In the rows, 128 means zero.
Known rows, with every step that occurs
Z-D-W: [ 75 113  97 110 161 141 131 146  96 101 112 117 107 101 116 106 151  92
 112 118 110  57 115 110 112 136 158 101 113  81 141 129 141 132 117 101
 107  61  99 150 136 135 138  95 132 118 155 115 132  97]
S-E-Z-D-W-V: [152 125  92  85 144 171 156 103 112 145 132 172 130 137  95 110 183 114
 110 137 126  53  96  55 126 163  69 135  67  60 142  93 151 142 125 148
 128 133 140 131 119 192 137 107 149 130 132  95 125 143]
E-Y: [110 128 124 140 105  69 105 163 140 130 105  95 111 135 152 109  82  82
  65  99 110 134 107 167 150 125 125  68  84  98 115 160 128  91 149 145
 113  65  86 147 110 127 146 135 121  92 135 115 146  87]
Z-C-R: [ 90 132 130 185 124 141 154 121  94 135 143  94 113 129 140 152 109 137
 110 105 122 137 144 164 136 146 137 108 129 108 135 170 140 169 110 121
 129 126 138 109 144 116 135 135 162 129  99 148 133 129]
T-W-V: [ 77 116 118 103 116 112 125 131  79 105 118 129  79 158 145 128 116  53
 106 145 161 139 117 126  72 119 121  85  51  85 116  90  74  20 130 139
 134 105  90 181 149 159 140 121 150 115 125 126 182 120]
F-W: [ 66 131  72 112 104 109 118 169 127 138 101 113  77 151 134 154  94  87
  75 112 126 112 103 167  96 131 120  83  97 119 108 138  93  51 146 122
 130  92  79 187 125 142 125 114 130 110  94 150 186 110]
R-E-Z-D: [123 126 150 136 157 108 104 134 118 155  92 114 154 138 113 106 178 156
 118 131 111 110  98  89 115 132 114 146 133 173 140 143 174 192 131 160
  94 168 146 147 116 137 129 123 129 129 118  98  70  89]
C-R-E-T-W: [117 128 191 134 118 143 105  98 111  79 156 101 134 149 134 133 117 122
 177 139 148 202 147  93 121 115 177 136 160 165 100 124 116 136 124 116
 128 165 121 112 163 144 132 141 117 126 141 131 118 166]
W-D-S-E: [176 121 115  94 119 148 156 108 164 141  90  92 103 124 165  96 108 111
 130 153 127 137 110 142 128 195  92 112 158 102 154 114  42  89 120  89
 127  79 132 130 129 105 135 138  87 129  85 132 134 137]
H-E-T: [134 107 161 133 132 120  83 136 126  74 145  95 108 136 121 146 102  93
 113 139 123 158 146 129 115 106 129 111 146 154 128 126 135 122 144 139
 147 129 123 124 125 161 142 150 115 127 114 119 114 169]
C-R-E: [115 145 150 180 130 113 120 109 144 150 128 100 146 128 141 120 110 140
 106 118 120 174 141 152 136 149 133 103 150 148 111 162 161 176 119 110
 118 143 133 140 146 127 131 139 118 127 114 141 111 109]
D-W-V: [ 91 119  99 113 130 138 132 135 111 110 130 135  83 147 122 130 111  36
  85 129 139  91 123 129 109 148 110  78  69  34 132 105 123  83 115 124
 137  64 100 164 138 184 127 110 146 109 139 112 179 117]
H-E-T-W-V: [128  93 170  92 116 147 101 109  86  58 159 115  95 160 129 151 132  69
 145 146 163 160 152  94  90 100 128 122  97 117 116  75  84  48 153 149
 157 162 124 143 153 180 141 138 134 121 135 114 149 194]
Z-C-R-E-T: [128 134 196 174 118 163 124  94 122  99 165  62 130 156 126 164 133 149
 143 124 126 173 158 122 159 148 149 147 162 136 122 161 157 218 117 132
 143 181 162  79 139 138 125 149 137 122 117 136  89 182]
E-R-C: [130 164 137 147 148 113  97 129 132  98 136 134 137 128 105 174  78  95
 129 138 138 154 147 147 128 108 146 109 131 133 130 154 167 179 107 153
 160 118 118 135 138 114 100 157 170 114 119 150 115 127]
S-E-Z-C: [177 131 132 133 126 130 137 106 117 129 116 115 127 160 133 146 130 145
  85 137 141 114 105 117 130 157  71 134 130 119 154 140 132 172 119 166
 155 155 140  79  79 160 145 153 150 145  76 126 117 146]
E-T-W-C-R: [ 81 121 131 119 103 138 139 128  84 101 179 124 116 135 132 128  93 116
 199 127 164 169 137 127 124  85 181 135 155 149  86 104  74  37 118 114
 115 134 112 123 162 138 124 123 113 139 182 130 183 165]
S-E-R-C-Z-D: [178 153 136 131 160 151 123 113 153 126 151 176 198  94  98 158 159 178
 148 132 105 130 132 111 137 128 134 170 151 171 127 151 182 212 130 132
 157 174 142  90 112  89 111 140 136 138 122 195  78 170]
Z-D-S: [ 66 122  87 112 155 132 159 150 118 143  92 100  88 106 147  87 145 124
 116 138  96 121 136 134 114 144 121 115  93 105 137 100 107 115 121 108
  95  78 148 169 146  99 138 118 142 120 125  97  92  83]
R-C: [110 143 128 152 139 101  96 145 119 104 119 133 114 128 130 139  90  82
 107 153 146 141 143 160 100 131 126  88 113 144 132 150 157 145 117 145
 152  99  81 141 133 130 117 141 149 126 105 146 147  97]
Z-D-S-E-Y-X: [156 139  78 104 100 132 174 138 183 164  84  53 122 101 171  87 192 176
  81 112 107  94 125 106 199 130 111 127  78  56 115 111 111 113 193 104
 106  87 160 122 116  81 150 124 112  76 134  75  84 125]
T-E-Z: [153 122 120 143 121  73  97 159 142 172 115 134 122 167 112 149  99 124
 129 159 128 132  99 125 131 108  77 110 105 163 131 133 144 145 117 167
 113 129 125 115  92 151 114 138 143 139  65  73 122 104]
D-Q: [ 59 113  55 129 116 102 125 145 113 125  85 138  92 111 153  95  85 102
  91 149  76 155  97 169 107 135 142  93  96 114 159 131 108  65 117 136
 112  70  78 161 152 114 147 141 128 131 106  90 155  70]
R-C-Z: [137 134 148 162 132  92  90 159 137 119 129 173 141 120 131 138  98 114
 133 143 129 133 143 174 108 117 134 123 143 184 136 154 171 146 121 132
 150 116  81 109 121 125 113 132 126 143 109 180 154 108]
E-R-C-Z-D: [121 146 148 148 162 135 109 147 132 125 144 165 179  99  96 161 142 158
 167 121 101 112 134 124 135  95 169 164 146 178 133 158 190 201 123 137
 132 153 133 111 141  82 102 127 157 129 139 183  92 136]
Z-C-R-E-Y: [145 139 182 190 100 122 144  96 149 145 132  62 160 141 159 133 142 173
 102  66 140 144 143 156 199 158 140 118 141 103 114 193 165 216 141 131
 114 168 162  91 127 101 134 146 122  99 136 142 104 120]
W-V: [ 81 125 104 133 120 112 123 151 109 138 121 125  80 155 127 132 104  48
  61 141 121 130 114 154 101 139  87  70  46  79 121 115 116  63 131 144
 137  90 103 178 133 161 135 126 148 112 106 119 161 115]
F-W-V-K: [ 72 139  94  90  93 141 145 148 134 171 142 168  52 185 110 158 118  61
  41 111  91 118 119 173  90 161  51  78  29  72  95  92 110  25 168 147
 153 126 116 235 124 150 109 103 185 105  74 129 195 141]
E-R-C-Z-D-Q: [ 93 134  90 135 146 145 123 131 130 132 125 196 177  75 109 129 139 189
 188 141  65 132 122 136 143 100 192 185 135 174 162 145 174 177 116 145
 118 146 125 115 170  55 107 139 152 136 137 148  99 112]
E-T-W-D-Q: [ 76  75 111  62  87 153 108 131  78  69 105 104  84 130 153  98  93  77
 216 169 103 151  83 107 106 118 207 138 155 140 171 110  16   8 116 124
 108  81  68 130 186 105 137 137 106 119 131 106 181 145]
R-E-Z-D-W-C: [137 121 138 109 152 132 139 120 124 156 115 132 167 129 109  94 197 167
 158 107 171  43 104  84 143 128 134 168 172 134 134 118 154 163 118 130
  84 164 159 139 112 150 118  90  91 144 195  98 124  87]
Y-E: [149 141 130 144 128  97 104 124  98 102  90 139  95 105 118 104  80  89
  52 158 136 146 120 114  93 129 129  88 102  88 144 152 113 106 129 128
 166 106  95 159 106 147 163 132 147 118 109 106 124  80]
H-E-Z: [166 114 152 149 142  92  93 136 130 137 114 129 140 138 125 133 110 137
 107 121 134 121 125 128 118 105  97 122 149 171 154 130 151 146 139 162
 120 152 135 131 117 168 142 147 131 144  91 103 121 103]
T-E-Y: [140 121 117 144  89  62 103 168 161 159 114 101 122 152 144 137  97 105
  93 118 123 143 106 166 173 114 104  70  79 116 100 159 131 121 149 147
 107  94 109 122  89 112 120 135 113  97 103  84 127 103]
Z-C-R-E-Y-X: [149 149 168 193  77 125 142 116 170 159 121  22 155 135 166 147 178 196
  99  70 142 109 144 142 227 123 161 132 135  85 110 190 167 198 178 123
 113 162 169  82 129  97 131 137 132  83 133 123 102 131]
C-Z-D-S-E-R: [165 141 110 100 156 157 170 115 184 155 128 150 162  90 127 121 155 199
 140 122  79 147 132 113 150 144 111 179 143 133 135 104 121 166 123 102
 124 138 187 103 117  83 129 140 115 132 124 148  63 160]
S-D-W-C-Z: [101 109  88 119 120 138 144 153 123 142 135 168 148 113 138 100 154 133
 176  78 167  45 119 126 116 102 153 157 154 132 137 126 120  96 106  94
  87  92 106 111 120 126 129  75  80 153 235 129 188  88]
S-E-Y-X: [176 146 100 125  81  90 125 154 181 141  98  65 122 125 162 121 134 124
  46 107 118 106 105 138 182 115 111  87  96  71 106 155 125  91 187 125
 136  81 102 109  85 123 151 138 102  79 113 102 140 135]
C-Z-D-W: [ 97 102 115 118 159 134 130 161 117 122 121 156 141  91 117 110 157 126
 134 107  95  59 117 120 116 124 166 133 136 126 145 135 155 134 119  91
 102  82  97 122 117 132 138  86 113 138 159 148 144 110]
W-C-Z-D: [ 78 105 106 133 135 102 141 177 115 177 123 143 149  99 131  94 167 162
 137 104 111  84 106 166 113 103 141 149 141 171 117 134 125  73 134 112
  86 122 123 141 112  98 128  84  93 154 169 156 156 104]
K-V: [113 126 123 120 134  95 119 153 133 145 128 143  80 140 134 124 109  69
  51 128  78 157 129 177  77 147  75  74 109 126 118 120 139  97 129 155
 130  92  93 186 120 119 132 128 165 126  84 107 146 103]
H-E-R-C-Z-D: [172 132 173 160 171 137 100 118 141 114 158 169 205  81  98 168 166 197
 174 108 119 113 166 123 137  92 163 181 181 204 144 152 198 227 146 136
 141 202 165 108 141  83 106 139 139 144 135 189  72 154]

Rows
[121 135 158 156 105 135 125 117 136 139 172  99 145 142 119 125 117 140
 161 119 142 177 140 140 160 122 141 142 178 164  89 137 136 130 123 117
 116 170 146 120 143 140 112 128  88 136 171 126 128 159]
W-C-R-E-T
[145 118 123  70  99 134 131 110 106  80 155 118 111 152 138 119 125 100
 152 147 184 161 116 112 102 116 126 132 148 134  91  83  48  14 129 124
 151 132 100 112 106 150 138 131  81 139 167 132 173 189]
S-E-T-W-C
[202 138 188 166 152 119  84 115 168 113 155 170 193 103 112 182 108 166
 161 114 144 149 171 151 140  87 148 163 192 200 145 154 186 202 136 141
 163 184 153  96 130 111 107 159 130 141 115 191 107 150]
H-E-R-C-Z
[119 121 127 125 150 167 129 137 111 121 150 200 142 108 102 134 180 105
 158 133 135  50 146 111 119 135 141 142  97 101 137 115 184 154 130 124
 137 126 108 123 147 141 106  90 150 133 159 170 151 129]
R-C-Z-D-W-V
[148 135  91 102 121 130 175 114 157 154  97  98 124 112 163  70 158 152
  85 109 100 128 128 128 172 166  95 115  79  71 114 110 107 127 159 116
 104  90 156 126 111  93 152 131 108  98 142  96  79 109]
Z-D-S-E-Y
[ 50 130  69 106  95 131 135 152 114 154 119 129  66 178 123 158 105  61
  64 117 133 110 107 158  94 144  90  81  42  73 100 115  93  28 155 138
 140 109  93 209 137 165 123 108 146 102  93 144 201 130]
F-W-V
[173 138 116 123 147 156 156 109 160 145 117 176 154  91 143 104 174 187
 150 160 121 128 157 130 127 161 104 172 138 160 134 106 146 182 131 107
 144 143 148  92 124  92 122 128 116 154 114 168  87 128]
R-C-Z-D-S-E
[ 85 118  76 118 139 151 124 139 101 100 118 124 104 122 131 107 136  74
 133 111 147  64 124  91  97 130 148 106  97  80 152 134 133 143  99 109
 103  58  94 134 140 141 143 104 135 124 191  90 143  78]
S-D-W
[ 77 106 117 138 145 108 122 180 112 152 111 143 137 102 128 109 158 137
 115 116  78 102 106 149 103 116 141 130 118 169 134 146 148 117 134 117
  99 109 105 133 113 108 142 102 122 140 121 152 124 105]
C-Z-D
[160 121 171 197 135 142 135  90 111 147 152 117 160 133 128 162 123 201
 144  95 145 122 156 127 161 127 116 157 170 157 161 155 168 220 128 152
 124 202 189  86 134 144 139 155 163 152  91 130 103 138]
H-E-Z-C-R
[186 148 154 161 131 100  85 143 184 144 154 174 179 134  97 202 102 155
 184 147 138 153 144 153 156  90 132 147 146 193 120 160 181 208 112 148
 154 165 139  82 104  96  77 150 143 135  88 158 108 151]
T-E-R-C-Z
[114  88 155  69  93 157  98  99 110  72  95  83 114 141 157  96 126 104
 216 167 123 170  90  97 110 142 202 158 182 159 165 120  35  59 125 123
 107 135  93 129 187 104 136 140  79 123 136 112 147 149]
R-E-T-W-D-Q
[124 135 165 191 125 144 142  86 124 136 131  73 142 136 146 151 143 165
 110 105 141 149 151 151 146 164 138 128 156 128 129 174 155 214 116 121
 131 170 167 104 141 115 130 140 136 132 105 153 103 130]
Z-C-R-E
[153 139  94 109 128 129 156 109 168 130 102 114  98 128 161 100 102 119
  76 155 127 173 137 145 119 173  71 103 108  96 130  94  89 104 119 108
 144  86 136 133 117 134 145 149 111 132  93 112 115 119]
D-S-E
[192 178 158 155 144 125  92  91 119  75 124 164 133 103  87 156  73 116
 108 161 164 162 152  94 119 109 154 121 130  97 144 165 158 189 119 150
 198 149 129 137 129 122 122 158 184 107 121 131  90 107]
Y-E-R-C
[ 97 121 139  84 117 122 137 129  97 127 143 166  66 172 125 125 124  47
  83 142 120 147 133 137  64 137  83  84  39  83 106  68  87  17 140 144
 147 121 115 209 137 152 131 115 187 123 103 113 174 130]
T-W-V-K
[216 170 184 165 141 114  87 108 139  94 133 203 167  94  90 158  73 148
 132 152 148 158 151 106 128  91 164 158 159 144 148 167 169 187 120 139
 196 170 129 103 120 121 122 149 166 125 126 167 101 120]
Y-E-R-C-Z
[179 151 124 155 120 172 196  71 146 169 133 127 133 140 148 126 121 206
 139 128 134 155 151 110 175 174  72 166 141 105 154 113 127 206 106 131
 136 168 203  66 130 134 135 163 156 151  86 111  95 147]
D-S-E-Z-C-R
[ 78  95 113 105 130 106 145 163  87 144 124 152 148 105 141  93 174 161
 180 101 152  87 107 137  90  87 173 159 150 177 112 105  76  23 137 103
  87 133 111 140 123  96 137  80  91 156 187 165 178 108]
T-W-C-Z-D
[143 100 190  75 118 157 113 102 103  80 187 153  79 172 113 151 142  64
 120 143 120 164 166 112  84 118  93 122  86 114 107  49  99  42 166 155
 165 174 146 173 144 171 132 137 171 127 116 106 142 205]
H-E-T-W-V-K
[160 160 140 138 141 110 106 108 118  97 109 137 120 108  92 140  68 105
  72 141 130 161 124  96 116 110 148 109 113  78 143 157 120 136 118 133
 170 125 132 150 116 132 146 148 166  99 120 108  95 110]
Y-E-R
[145 149 167 178 132 107 116 109 142 167 127 127 162 143 122 118 106 163
 131 118 124 161 120 114 152 132 112 135 161 174 131 158 177 206 115 146
 106 175 148 126 140 156 125 145 132 138 103 112 101 104]
C-R-E-Z
[130 109 119 123 123 114 136 162 141 145 138 171 140 113 136 108 113 122
 140  95 153  72 117 165 132 107 146 130 179 123 129 121 114  66 109  87
 116  85 100 119 104 150 119  89  70 152 183 154 212 103]
D-W-C-Z
[137 109  99 120 148 125 119 151 122 156 119 146 140 137  91 137 167 144
 165 141 128  56 102  70 143 114 119 131 112 126 145 122 163 186 113 140
  94 126 140 114 105 148 112 101 144 139 118  66 102 102]
T-E-Z-D-W
[114 100 160  90 100 108 111 165 109  94 159 149 124 143 137 123 105 113
 193 126 158 145 118 138 104  70 168 160 174 187 103  97  63   4 128 120
 122 129  91 105 116 144 125 110  83 148 181 150 196 162]
E-T-W-C-Z
[130 129 177 127 122 114  82 134 139  87 128  73 112 159 122 134 112  84
 107 155 116 174 127 125 120 134 126 116 139 156 119 141 138 144 127 139
 142 131 112 124 118 160 127 146 103 114 124 112 104 150]
R-E-T
[ 84 112 108 105 118  93 133 143  86 119 117 119 106 138 153 108 109  98
 138 121 191 125 113 154  82 101 154 104 135 132 108 101  54   5 123 116
 116  99  92 166 128 131 131 110 104 142 169 132 201  97]
T-W-C
[ 61 126  78 142 144 162 176 129  93 157 157 136 138  84 116  98 155 149
 166  88 134  65 136 128 150 132 173 122 149  96 110 129 135 120 110  80
  86 105 138 147 161 114 119  79 120 143 200 131 157 106]
Z-D-W-C-R
[160 135 139 150 149 118 101 149 155 154 153 171 190 109  86 187 160 182
 194 140 115 122 135 124 151  92 148 163 141 197 124 157 192 227 122 144
 130 181 154  91 117  67  82 129 151 138 105 155  72 147]
T-E-R-C-Z-D
[169 170 107 108 166 178 163  80 160 118 131 139 150 100 118 136 154 171
 149 154 131 152 163  98 148 154 114 158 123 112 129 105 141 212 118 125
 155 146 186 118 146  76 108 155 158 117 126 137  47 151]
Z-D-S-E-R-C
[133 104 135 139 163 115 109 139 102 145 113 124 151 115 114 120 169 163
 128 120 114  92 120  98 114 105 111 146 136 174 153 130 164 172 147 156
 101 167 151 143 125 137 145 127 140 146 113 101  84 104]
H-E-Z-D
[168 145 130 170 120 151 158  87 119 159 147 132 150 142 126 145 122 182
 117 117 130 137 127 116 155 159  87 144 142 126 143 153 152 204 111 151
 143 175 159  66 110 144 140 157 160 150  80 137 112 155]
S-E-Z-C-R
[148 128 125 107 117 131 104 126 136  77 144 107 100 145 124 134  99  78
  88 166 100 170 116 117 118 145  95 103 117 121 111 122 116 106 126 135
 164 101  94 103  98 166 148 154 113 121 104 119 123 188]
S-E-T
[146 119 102 109 144 142 167 126 163 162 107 152 137  95 154  84 170 184
 118 139  85 131 129 133 124 163  93 161 126 138 135 100 112 125 134  92
 115 121 152 107 108 101 147 119  95 148 115 143  94 130]
C-Z-D-S-E
[100 127 107 111 157 123 152 148 115 165  91 126 107 122 131  90 138 151
 141 145 101 111 118 101 127 128 101 149  96 134 153  96 130 145 121 143
  84 106 162 154 137 126 134 123 155 134 120  68  83  76]
E-Z-D-S
[ 99 130 118 149 147 164 167  96 119 163 147 120 171  97 120  95 193 181
 161  89 158  79 141 116 157 148 172 145 182 117 105 135 158 168 119  80
  85 153 161 143 154 113 116  84  86 141 205 136 125 105]
Z-D-W-C-R-E
[191 137 125 115 126 150 173  88 147 142 105 116 112 156 151 126 125 171
 113 146 152 136 133 112 144 170  55 158 129 100 163 101 102 170 111 147
 144 143 180  81  95 147 138 161 146 146  80  93  97 134]
D-S-E-Z-C
[ 76 112  81 101 149 138 152 148  93 132 124 123 118 103 117  99 159 114
 134 105 149  40 115 128 125 127 155 118 137  86 126 116 117  85 117  97
  98  83 119 157 130 124 124  80 101 136 196 119 164  93]
Z-D-W-C
[159 125 120  52 100 152 165  97 134  93 142 119  94 148 159  98 114 124
 171 158 188 177 145 111 120 131 117 154 150 115  98  42  19  18 119 103
 143 125 141 105 125 141 134 136  79 144 169 111 155 176]
D-S-E-T-W-C
[155 155 162 152 143 107  92 146 158 115 147 170 166 118 106 172  82 131
 151 124 121 151 145 154 136 101 150 145 162 179 135 165 173 181 112 142
 159 133 120 102 124 111  96 149 143 128 120 183 128 137]
E-R-C-Z
[ 93 148 128 129  80 157 135 117 145 154 169 105 132 164 119 155 116 154
 158  96 159 154 133 148 156 130 143 150 172 161  66 138 110  95 150 111
 119 188 138 146 147 139 103 111  86 126 158 151 169 178]
F-W-C-R-E-T
[175 113 143  74 109 170 137 108 160 106 124  76  92 141 147 110 101  92
 158 170 109 160 120 113 144 177 104 132 165 114 151 101  43  88 122 100
 139  88 132 104 131 125 131 149  87 115  99 116 117 193]
W-D-S-E-T
